What can hang from each mark:
k743: k59
k471: k555 k755
k161: k48
k79: k59
k48: k161
k666: k555
k559: k48 k79 k555
k627: k59 k409
k555: k59 k471 k559 k666
k59: k79 k627 k743
k409: k627

Every row comes from one small tree of marks. Brackets hold a mark, then the marks that hang from it, in the order of their numbers. Every link used is in the known rows. Which tree was each row made from?
Known rows:
(k555 (k59 (k627 k409)) k559): [  4  -2 -15  -5   6   3  15  -5  -5   3   6  -3  22  10  -1 -18  15  16
 -10   4 -17   1  -6  -1   3   2  10   4  28   3  16   2]
(k471 k555): [ 11  -3   0  19  11  -7   0  12   7   4   0   5  10   4   8  -3   0   9
   3 -11  -7   3  -1   1  -1   1  -3   4   5  -6   2  -5]
(k559 k48 k555): [  8   1  23  -7  17  -2  -5   4   2 -11   1  -1   9  10  -4  -3  -2   8
   4 -15 -11   7   6  -4   2  -3  -4  -4   9 -15  -4 -11]
(k555 (k59 k79) (k471 k755) k666): [  8  -3   8  19   7  16  32  -6  -3   4   9  26   2  12  -9 -10   5   5
 -14 -18 -17  -4   4  -9  11 -13  -7  -9  19   0  23 -13]
(k559 k48 (k555 k59)): [  5  -1  26  -6  17   2   0  -1  -3 -11  -1  -4  10   8  -9  -5   2  11
   1 -17 -12   4   6   0   6  -2  -3  -2  12  -9   1  -9]
(k666 (k555 (k559 k48 k79))): [ 14   8   9  -7  20  -1   0   9   1 -11  -7   0   6   8  -4  -5   4  17
  -1 -12 -14  -1   3  -1  -7  -5   2  13  18   0   0 -12]
(k59 k79 k743): [  1  -5 -10  -4  15   0   6  14  10   6   9   9  10  15   4  -9   1  16
  -9   0  -7  -3  11 -14   9   3  -1   1  20  -6  15 -15]
(k471 (k555 k59 k559)): [ 11  -4  -1  17  15  -3  11   3   5   2  -4   3  15   9   2  -8   8  14
  -4  -8 -14   4  -5   2  -1  -2   2   6  14   3   7   0]
(k666 k555): [ 13   7   5   3   8  -1  -5  14   0   3   4   3   4   1   1   0  -3  14
   5 -11  -5  -4   3   2  -7   3   1  11  13  -4   3 -11]
(k666 (k555 k471)): [ 13   9   9   0   7   3  -1   8  -6  -1   8   4   4   4  -3  -1   0  13
   4 -16 -10  -5   0   3  -5  -1   2   5  13  -3   2 -15]
(k743 (k59 k79 k627)): [ -1 -15 -26   5  -3  -4  -3   8   6   6   2   7  13   1  -3 -13   5  17
  -2   8  -2   2   0  -1  10   5   5   8  26  -5  15  -6]
(k743 (k59 k79)): [  0 -10 -22   7  -1  -7  -1   9  11   6  -4   7   8   5   1  -7   2  19
  -2   6   2   5   4   5   6   6   0  10  17   2  14  -8]
(k559 k79 (k555 k59 (k471 k755) k666)): [ 11 -11  27   3  17  20  22   6   3 -27   2  23   6  15 -15  -9  -1   3
 -11 -25 -14  -4  -2  -3  14  -8  -6   3  10   3  10 -10]
(k555 (k59 (k627 k409)) k471 k559 k666): [  7  -2  -7   0   6  15  31 -14 -13  -3  14   9  20  22  -7 -23  15   8
 -16  -5 -29  -1  -9  -7   2 -11  12 -10  34  -1  18  -3]
(k559 k48): [  1   9   6  -3  11  -9  -2  -1   0   6  -4  -2   4   4   4  -4   3   9
   2  -7  -8   2   7  -1  -2  -2  -6  -5   8 -10   1 -13]
(k666 (k555 k59 k559)): [ 14   6   5   1  13   3   5   5  -2   1   0   0   9   6  -5  -4   5  19
  -2  -8 -12  -2  -1   2  -6  -1   6  13  22   6   7  -5]
(k471 (k555 k59 (k559 k48) k666) k755): [ 22  -5  18  40  20   3  23   3   9  -1  -6  14   9   7  -2   0   5   3
  -7 -20 -18   5   4 -11   5 -13  -5   4  13  -3  15   2]
(k555 (k59 k627) k471 k559 k666): [  6  -2  -2   2   8  15  29 -17 -11   2  12  15  16  22  -9 -22  12   6
 -15  -4 -27  -4 -11 -10   1 -15   9 -13  35  -1  17  -5]
(k409 (k627 k59)): [  3   7 -14   3  -3   0  -5   6  -7   2  22  -6   8   7   2  -3  15  15
  -2   4   9  16   8   2   2  11  -3   3   2   2  18 -10]
(k59 k79 k627 k743): [  0 -11 -16  -7  11   4   2  12   3   5  18  10  18  11   0 -18   4  13
 -10   2 -14  -8   6 -22  13   0   6  -2  32 -16  17 -13]
(k409 (k627 (k59 k743))): [  2   5 -12   2   0   3  -5   7  -6   0  24  -8  11  11   1  -2  16  16
  -4   4   8  13   9  -1   5  12   0   4   5   2  21 -11]
(k627 k59): [ -2   2 -16   0  -2   1  -3   1   2   7  10   4   6   9   4  -4  11  14
  -3   0   4   5   0   5   2  14  -6   6   6   5  13  -9]
(k79 k59): [ -4   1  -4   6  -1   3  -4   4   7   3  -1  13   9   4  14   3   2  15
   4   0   2  -7   5  11   6  -1   0   2   6   0   3 -12]
(k161 k48): [  5   8  -7   4  11   1  -1   7  -6   7  -6  -2  -1   1   7  -4  -4   8
   4  -5 -10  -1   7  -1   4  -1  -2   7   8 -13   9 -11]
(k666 (k555 k471 (k559 (k79 k59)))): [ 13   7   9  -6  14   7   4   7  -2 -14   0   8   9  12  -4  -4   6  17
  -2 -13 -14  -6  -3   5  -3  -7   6  11  17   5  -1 -14]
(k559 (k48 k161) (k79 (k59 k627))): [ -8   4   8   0  13  -5   1   3  -1 -22 -10  10  14  -1  -3 -13  13   7
  -3 -12  -8  -8   1  10  13  -8   1   5  12   1  -3 -21]
(k559 k48 k79 (k555 k59)): [  2  -7  27 -15  24   6   5   4   0 -29 -12   2   8  10 -14 -10   5  11
  -5 -22 -13   0   5   3   9  -4  -6   6   9  -1   0 -13]

Which tree is each row?
[ 10 -11  16  -4  18  11  10  15  11 -25   0  20   6  17  -4 -10  -8   4
  -7 -15 -10  -1   1  -5   4  -3  -6   5   8  -5   3 -11] | (k559 k79 (k555 k666))
[  1   3 -16   0   3   3  -3   9  -5  -1  25  -4  10  12   0  -6  17  19
  -6   4   6  15  13  -5   7  10  -1   4   8   0  22 -14] | (k409 (k627 (k59 k79 k743)))
[ 22 -10   9  40  14   7  22   5   7   1   3  19  14   5  -2  -4   5   2
  -8 -17 -18   1  -2 -15   7 -12   0   5  19  -5  19   5] | (k471 (k555 (k59 k627) k559 k666) k755)
[  0  -4  31 -17  20  11   0   3  -1 -38  -8  12  10  15  -9  -5   7  12
  -1 -25 -14  -3   4   6  13 -12  -3   1   5  -3  -9 -22] | (k559 k48 (k79 k59) (k555 k471))
[  9  -3   2   0  13   7   1  12  -6   0   8   2  12   2  -9  -8   4  19
  -3 -12 -13  -9   5  -6   4   2   7  11  28  -4  14 -10] | (k666 (k555 (k59 k79 k627 k743)))
[ 3  1 -7 -7 12  1  9  4 11 -9 -8 12 11 15  7 -9  7 15 -7  3 -8 -2 -2  3
  1 -5  1  7 14  8  3 -9] | (k555 (k559 (k79 k59)))
[  1 -12 -23 -10   9   4   5  17   0  -1  19   2  24  12   2 -20   8  16
 -11  -1 -16  -4   8 -18  14   6  10   2  30 -16  19 -11] | (k59 k79 (k627 k409) k743)
[ -2  -6 -28  -8   3   5   5  12   1  -6  16  -4  16  18   5 -10  18  24
 -10  -3  -4   8  11   0  11  22   2  12  11   3  22 -12] | (k627 (k59 k79 k743) k409)
[ -7   1  10  -9  16   1  -1   2   4 -18 -19   8   6   5   2  -5   9  14
   0 -13  -6  -7   9   9   7  -7  -6   4   4   1  -2 -20] | (k559 k48 (k79 k59))
[ 22  11  12   5  11   4   7   7  -2  -2   7   7   6   8  -4   1   3  12
  -1 -14 -14  -2  -1  -3  -4  -7   3   9  17   1   5 -10] | (k666 (k555 (k471 k755) k559))
[  4   4  28  -1  13   0   7  -5 -15 -17  12  -1  18   5 -18 -14  10   3
  -3 -21 -19   1  -6   2  13  -6   6  -7  21  -8  -1 -14] | (k559 (k48 k161) (k555 (k59 k627) k471))
[ -4  -5 -18  -4   6   5   0   6   5   3  14   6   8  17   1  -8  12  19
  -9   0   0   3   7  -5   9  14  -4   7  14   3  19 -14] | (k627 (k59 k79 k743))
[ 22  -9  14  41  18   7  24   8  12   0   0  16  12   9   0   1   4   4
 -10 -17 -15   0   2 -14   8  -9   0   8  16   0  20   4] | (k471 (k555 (k59 k743) k559 k666) k755)
[  0 -12 -25   5  -8  -4  -5   8   3   3   2  -5  17  -1   2 -10   6  15
   2   7   0   2  -2   7   8  11  10  11  20  -3  14  -1] | (k743 (k59 (k627 k409)))
[  9  -1   5   3  15  11  29  -6   0   2   8  10  14  19 -11 -10  16  15
 -19  -8 -19  -3   0 -10  15 -10   3   0  28  10  22  -8] | (k555 (k59 k79 k743) (k471 k755) k559)
[  2  10   4   3  14  -8  16 -10  -3   2  -5  -3  14   9  -5 -14  15  12
 -10  -1 -14   3  -4   4   2  -4   4   2  23   9   8  -6] | (k555 k59 (k559 (k48 k161)))
[  9 -11  13   4   9  13   9   4   0  -7  12  12  13  12  -6 -10  -5   5
  -4 -10 -14  -1  -2  -8   6  -2   2  -3  21 -11  10  -3] | (k559 (k555 (k59 k627) k666))
[ 11   6  -1   3  10   6  23  -8   0   2   9  17   8  27   2 -14   3   4
 -10  -3 -21   2  -6  -9  -7 -14   3 -13  22  -3   8 -10] | (k555 k471 k559 k666)
[ 21  -3  14  27  21  -4  12  12  13  -9 -10  12   8   4   1   1   6   5
  -4 -19 -13   5   3  -8   6 -10  -8  10   5  -1   6  -3] | (k471 (k555 (k559 k48 k79)) k755)
[ 15  13  14  -5  19  -1   6   5  -6 -16   0   2   9  10 -10  -9   9  14
  -3 -17 -18  -2  -3   3  -4  -8   5   9  19   4  -3 -17] | (k666 (k555 k471 (k559 (k48 k161) k79)))
[ 13   6  12  -3  15   8   9   2  -8  -4   6  -1  12  13 -10  -5   9  19
  -5 -12 -16  -7  -3   1  -1  -2  10   9  25   6   8  -9] | (k666 (k555 (k59 k743) k471 k559))
[  4   3  -7  -9  12   5  24 -11  -6   3   6   8  13  20  -8 -18  16  18
 -16  -4 -21   1  -4  -2   4  -9   3  -5  26  10  13 -11] | (k555 (k59 k79) k471 k559)
[ -2  -3 -22  -6  -1   5   2   9   0  -4  16 -10  17  15   6  -6  17  20
  -6  -3   0   6   6   5   8  25   5  13   7   5  19  -7] | (k627 (k59 k743) k409)
